Each row was made from one path, in order. Every step used is in the known rows, and no mark comes twice. Write each row's path.
Known rows
rabe > pebu > sirifa > nopo: [-0.01 -2.63  6.12  3.18 -5.59  3.36  2.06 -5.32  0.56  4.44  1.68 -0.26
  0.25 -1.01 -4.04  2.42 -5.15 -2.05 -0.35  1.06  3.82 -1.79  0.52 -1.62
 -4.96]
zalu > pebu > rotof > nopo > lebe: [ 1.79  0.50 -5.44  0.40  3.48 -1.09  0.19  1.46  2.76  2.22  1.50 -1.52
 -1.00 -1.15 -3.84  3.54  1.06 -1.62 -2.52  4.07  1.34 -0.31  2.27 -0.63
 -3.69]
rotof > nopo > zalu: [-0.48  2.78 -1.04 -0.99  3.79 -2.90  2.02 -1.71  1.99  0.24  1.43  3.43
 -1.69 -0.33  2.03 -3.64  3.27 -1.94 -3.10  2.61 -2.42 -1.25 -0.07  2.16
 -2.35]
zalu > nopo > lebe: [ 2.71 -1.51  0.62 -1.38  1.05  1.46  2.92  1.06  3.24 -0.26  2.15  0.91
  2.08  1.05 -1.97 -0.12 -0.60 -4.47 -0.28  0.50  3.10  0.65 -1.98  0.99
 -3.36]
rotof > nopo: [-0.77  1.95 -0.74 -1.71  2.74 -2.66  0.81 -0.14  0.58  0.56  1.02  0.67
  0.11 -1.17 -0.24  0.21  2.27 -0.80 -0.79  1.13  0.97 -1.07 -0.58  0.44
 -3.15]
pebu > rotof > nopo: [-1.03  4.76 -2.52 -0.36  1.78 -4.72  1.21  1.51  1.07  0.65  0.12 -1.78
  0.44 -2.76 -2.21  2.21  2.95 -1.53 -2.49  3.98 -0.62 -1.62  1.52  0.43
 -2.77]
lebe > pebu > zalu: [ 0.99 -2.26  2.71 -0.52  0.54  0.41 -0.14 -2.17  0.93  1.39  0.50  0.41
 -1.74 -2.54 -2.83  0.07  1.18  2.72 -1.92  2.54  2.87 -5.42 -0.24  1.31
 -0.73]
lebe > pebu > rotof > nopo > zalu: [ 1.74  0.83 -0.99  0.80  4.38 -4.88  2.48  0.39  1.03 -0.10  0.33  2.01
 -1.39 -4.02 -1.45  0.12  3.03 -0.97 -6.05  5.82 -0.19 -2.91  2.38  1.27
 -1.31]
sirifa > nopo > zalu > pebu > rotof: [-0.01 -2.06 -4.88  4.81  1.71 -1.30  0.16 -3.95  4.52  3.11  1.36  2.05
 -4.30  1.57 -2.13 -0.84 -3.50 -3.89 -3.18  1.74 -2.33  0.77  3.57 -0.17
  0.75]
sirifa > nopo > rotof: [ 0.87 -0.63 -1.03  3.90 -2.05 -2.00  1.31 -3.98  2.74 -0.13  4.35  3.84
  0.56  2.95 -3.68  2.92 -1.37 -2.39 -1.92 -2.78  0.38 -0.83  2.70  0.12
  1.37]
basuz > rabe > pebu > zalu: [-1.33  0.20  3.39  3.48 -2.75  0.49  0.73 -3.93  2.20  2.70  2.42  1.79
 -3.95 -3.19 -0.16  1.56 -1.58 -0.07 -0.84  0.04 -0.53 -5.88  1.70  1.30
 -1.87]
nopo > sirifa > pebu > rabe: [ 1.25 -2.26 -1.10  1.46 -2.96  0.02 -0.44 -2.70  4.13  0.90  1.36  0.36
  2.14 -5.33  2.24  2.58 -4.49 -4.28  2.83 -0.77  2.18  1.37  2.67  2.33
 -7.29]
rotof > nopo > zalu > pebu > lebe: [ 1.42 -0.17 -1.61  0.43  7.02 -1.26  1.36 -4.77 -0.78  3.29  0.85  0.09
 -3.02  1.52  0.65 -4.72  0.59 -0.53 -5.13  3.06 -0.51  1.18  1.84  1.38
 -0.58]
pebu > zalu > nopo > lebe: [ 1.12  0.70  1.58 -1.61  0.47  2.29  2.67 -1.47  5.28  1.49  3.34  0.89
  0.33  0.67 -3.81 -1.35  2.02 -2.90 -0.72  2.78  1.89 -3.07 -1.99  3.33
 -4.48]
rabe > pebu > rotof > nopo: [-2.74  3.54  0.54  0.55  0.47 -3.49  2.51 -0.65  1.26  2.95  0.69 -1.34
 -0.69 -4.10 -3.87  4.24  2.04 -1.36 -4.34  4.15 -0.02 -3.50  1.44 -0.56
 -3.08]
basuz > rabe > pebu > rotof: [ 0.44  0.37  0.55  5.30 -2.65 -1.89  1.42  0.03  0.62  0.93  0.72 -0.29
 -2.09 -4.84 -0.98  5.40 -3.07 -2.25 -1.71 -0.01 -1.19 -2.36  4.34 -1.14
 -0.14]
zalu > pebu > rabe: [-0.89 -3.00 -2.50  1.04  2.89 -0.54 -2.24 -2.53  1.18  2.62 -1.29  0.56
 -0.21 -2.62  0.19  1.92 -4.13 -1.14  0.76 -1.26  0.87 -1.09  2.27 -3.04
 -0.59]
sirifa > nopo: [ 0.82 -2.81 -0.43  1.77 -2.26  0.77  0.07 -1.48  2.19  1.36  1.62  1.81
  0.00  0.84 -1.54  0.14 -1.31 -2.08  0.79 -2.23  2.08  1.26  0.39  0.25
 -1.22]
zalu > pebu > lebe: [ 1.75 -2.74 -0.69  1.44  3.09  1.82 -0.51 -3.06 -2.73  2.95 -0.80 -3.67
 -1.45  1.63 -1.33 -1.11 -2.78  1.35 -1.68  0.64  1.70  2.53  1.82 -0.81
  1.76]
sirifa > pebu > zalu > nopo > rotof: [-2.91  1.52  1.27 -0.49  1.17 -3.22  4.68 -8.43  6.31  1.73  4.91  2.12
 -0.69  0.92 -4.60  0.73 -4.39 -4.35 -1.66  2.67  1.09 -5.60  0.05  4.40
 -2.45]
rotof > nopo > sirifa > pebu: [ 0.21 -0.34 -1.99 -0.48 -0.14 -1.63  1.99 -3.43  4.18  0.57  3.59  0.06
  0.45 -2.76  1.44  1.38 -2.38 -3.09  0.87  1.63  2.48  1.29 -0.55  3.72
 -8.93]
rabe > pebu: [-1.64 -0.89  3.06  0.59 -1.82  0.43  1.09 -1.98  0.62  2.22  0.20  0.45
 -1.32 -1.20 -1.40  1.92 -0.86 -0.01 -2.22  0.03  0.64 -1.58 -0.14 -1.04
 -0.63]
lebe > pebu > rotof > nopo > sirifa: [ 2.81  0.34 -1.72  2.47  1.93 -4.32  0.88  0.68  1.01 -0.51  1.61 -1.23
  1.46 -5.76 -2.58  5.56  0.80 -0.76 -4.38  3.86  2.82 -1.05  1.36  0.62
 -6.10]
sirifa > nopo > zalu > pebu: [ 0.29 -5.01 -3.27  3.25  2.17  0.31 -0.15 -5.65  4.28  3.32  1.78  4.74
 -4.94  3.22  0.05 -2.83 -4.33 -3.13 -2.08 -1.12 -0.21  1.50  1.18  0.00
  0.25]

Write each row's path
[-0.63 -2.43 -2.78  1.47  4.44 -0.41 -0.06 -4.15  1.82  1.98  0.40  2.99
 -4.83  2.17  1.87 -3.41 -2.67 -1.30 -2.84  1.10 -2.59  0.34  0.89 -0.13
  1.29]  nopo > zalu > pebu
[ 4.87 -5.60  4.48  3.00 -1.44  1.94  2.57 -4.54  0.60  1.70  1.54  2.95
 -0.55 -0.51 -1.65 -1.94 -4.64 -1.72 -1.80  2.78  3.71 -1.27  1.40  0.26
 -3.43]  lebe > pebu > sirifa > nopo > zalu
[-0.19 -3.05 -0.28  0.35  0.36 -0.91  3.48 -4.71  5.36  0.43  3.00  0.11
  0.94 -1.09  0.52  0.66 -7.31 -6.13  1.27  0.03  3.16  2.33 -2.56  3.41
 -7.81]  zalu > nopo > sirifa > pebu
[-2.19  4.91  0.39  1.20  1.45 -4.29  3.37 -1.98  2.77  2.56  1.48  1.24
 -2.63 -3.39 -1.30  0.66  3.50 -2.71 -6.93  5.57 -3.04 -3.59  2.37  1.00
 -2.25]  rabe > pebu > rotof > nopo > zalu
[ 5.54 -2.97  2.66  1.90 -6.01  5.79  1.16 -0.97  1.92  1.54  3.19 -0.39
  2.28  1.26 -3.37  1.21 -1.67 -2.49  1.87  1.24  4.56  1.30  1.37  0.35
 -5.86]  pebu > sirifa > nopo > lebe
[ 2.27 -1.93 -0.97  2.00  4.52  1.29  0.42 -4.52 -1.46  2.75 -0.69 -0.83
 -3.82  2.64  0.93 -4.76 -1.29 -0.33 -4.41  1.72 -1.14  2.33  2.57  0.96
  2.36]  nopo > zalu > pebu > lebe
[ 4.05 -6.60  4.62  2.32 -2.59  2.55  1.24 -3.10 -0.58  1.52  1.06  0.05
  1.57 -1.71 -3.93  2.21 -5.31 -0.55  0.27  1.32  6.46 -1.20  0.69 -1.65
 -4.16]  lebe > pebu > sirifa > nopo
[ 1.11 -0.81  4.84  1.48 -1.87  2.09  1.96 -2.46 -2.74  2.99 -0.27 -2.71
 -0.13 -0.60 -2.23  0.38  1.09  0.86 -3.60  1.08  2.38  0.26  1.67  0.12
  0.67]  rabe > pebu > lebe
[-2.01  1.53 -4.92  0.57  5.18 -4.39  0.05 -1.23  1.63  2.82 -0.02 -1.88
 -1.81 -1.79 -2.76  3.17 -1.35 -1.00 -2.64  3.67 -0.40 -1.33  1.68 -1.64
 -1.65]  zalu > pebu > rotof > nopo
[ 6.41 -2.95 -0.37  1.25 -0.91  1.38  0.80  4.34  0.67 -1.54  0.76 -1.52
  1.05 -2.99 -4.09  4.68  2.34 -0.23 -2.64  3.63  3.67 -1.08  2.73  0.15
 -0.68]  nopo > lebe > pebu > rotof
[-0.40  0.38 -1.65  0.49 -2.01 -1.09  1.37 -0.47  2.77  0.71  0.15 -2.79
 -0.78 -2.44 -1.58  1.81 -2.53 -2.60  0.77  3.60  0.00 -0.26  2.53  1.69
 -1.31]  sirifa > pebu > rotof
[ 0.01 -2.06  2.11  3.59 -2.21 -0.30  1.17 -1.77  0.18  0.87  1.23  2.22
 -2.43 -2.79  1.36  3.18 -3.76 -1.39  0.05 -2.65  0.41 -1.88  1.87 -0.88
 -0.50]  basuz > rabe > pebu
[ 2.07  0.65  2.23  4.40 -3.56  0.22  2.57 -5.88  0.44  0.56  4.10  0.88
  1.93  2.48 -4.88  3.33 -4.28 -1.61 -0.88  0.02  1.41 -1.67  2.86 -0.33
 -1.64]  pebu > sirifa > nopo > rotof
[ 2.56  1.21 -3.13 -1.49 -0.86 -0.39  2.80  1.76  4.80  0.56  2.43 -1.60
  0.86 -2.71 -2.90  2.86  1.66 -4.15  0.13  5.45  2.61  0.18  2.58  3.57
 -6.35]  sirifa > pebu > rotof > nopo > lebe
[-0.20 -2.12  0.60  1.52  1.52  1.79 -0.04 -4.53 -1.16  3.24 -0.53 -3.01
 -0.90  0.24 -1.65  0.79 -6.97  0.88  0.43  2.44  1.11 -0.69  0.61 -2.82
 -2.43]  zalu > pebu > sirifa
[ 0.70 -4.65  0.60  3.50 -1.01  2.54 -0.05 -5.86  0.79  4.33  1.02 -1.37
 -0.99  1.60 -2.98  1.12 -8.59 -1.26  1.24  0.17  3.32  0.26  0.80 -2.66
 -3.80]  zalu > pebu > sirifa > nopo
[ 2.20 -2.27  4.62  8.16 -6.06  0.11  3.31 -7.63  0.55  1.71  5.42  3.11
 -0.79 -0.74 -3.42  6.47 -8.67 -2.85 -1.13 -2.45  2.01 -3.24  5.24 -1.46
 -2.52]  basuz > rabe > pebu > sirifa > nopo > rotof
[-1.19  2.07  1.36  1.13  0.82 -0.88  1.96 -5.08  4.94  1.58  3.66 -0.18
  0.13 -0.93 -0.91 -0.70 -1.30 -2.80 -1.31  1.60  0.73 -2.19 -3.22  3.59
 -6.88]  pebu > zalu > nopo > sirifa
[ 1.95 -3.92  5.37  6.26 -6.22  2.43  2.33 -5.10  0.58  3.20  2.73  1.67
 -0.71 -2.49 -1.23  3.38 -8.05 -3.01  1.44 -2.00  3.37 -1.82  2.61 -1.38
 -5.03]  basuz > rabe > pebu > sirifa > nopo
[-0.80  5.41 -2.91  0.54  3.22 -5.05  2.46 -0.36  2.39  0.42  0.71  1.03
 -1.43 -1.92 -0.14 -1.54  4.05 -2.77 -4.44  5.43 -3.76 -1.95  1.96  2.13
 -1.66]  pebu > rotof > nopo > zalu
[ 5.16 -6.60  2.17 -1.40  2.37  1.51  3.15  1.49  1.99 -1.08  1.88  1.71
  1.75 -0.93 -3.27  1.79 -2.06 -3.17 -1.42  0.51  6.71 -0.55 -2.02 -0.01
 -3.55]  zalu > nopo > lebe > pebu
[ 5.32 -4.07  0.49 -2.05  1.85 -0.07  0.31  2.89  1.67  0.02  1.18  2.71
  3.35 -6.29 -1.89  3.80  3.07 -1.91 -0.87  1.05  6.77 -2.34  2.13 -0.27
 -6.16]  rotof > nopo > lebe > pebu > rabe
[ 1.43 -1.38  3.11  2.34 -4.05  2.63  1.04 -3.24  0.27  2.48  1.50 -0.82
  1.51  0.58 -2.81  0.61 -4.26 -1.64  1.80  0.73  2.92  0.05  0.82 -0.80
 -4.26]  pebu > sirifa > nopo
[-0.63  1.05 -0.25  0.44  5.04 -0.84  1.87 -6.34  0.67  3.36  1.04  0.36
 -2.31  0.41  0.47 -2.74 -3.84 -1.03 -2.59  5.26 -0.84 -1.84  0.55 -0.79
 -4.80]  rotof > nopo > zalu > pebu > sirifa
[ 2.62 -3.09  5.03  6.66 -5.44  1.92  2.86 -6.36  2.21  2.53  3.41  4.47
 -2.99 -1.49  0.97 -0.12 -6.98 -4.44 -0.67 -0.59  0.53 -1.74  3.42  0.47
 -4.19]  basuz > rabe > pebu > sirifa > nopo > zalu
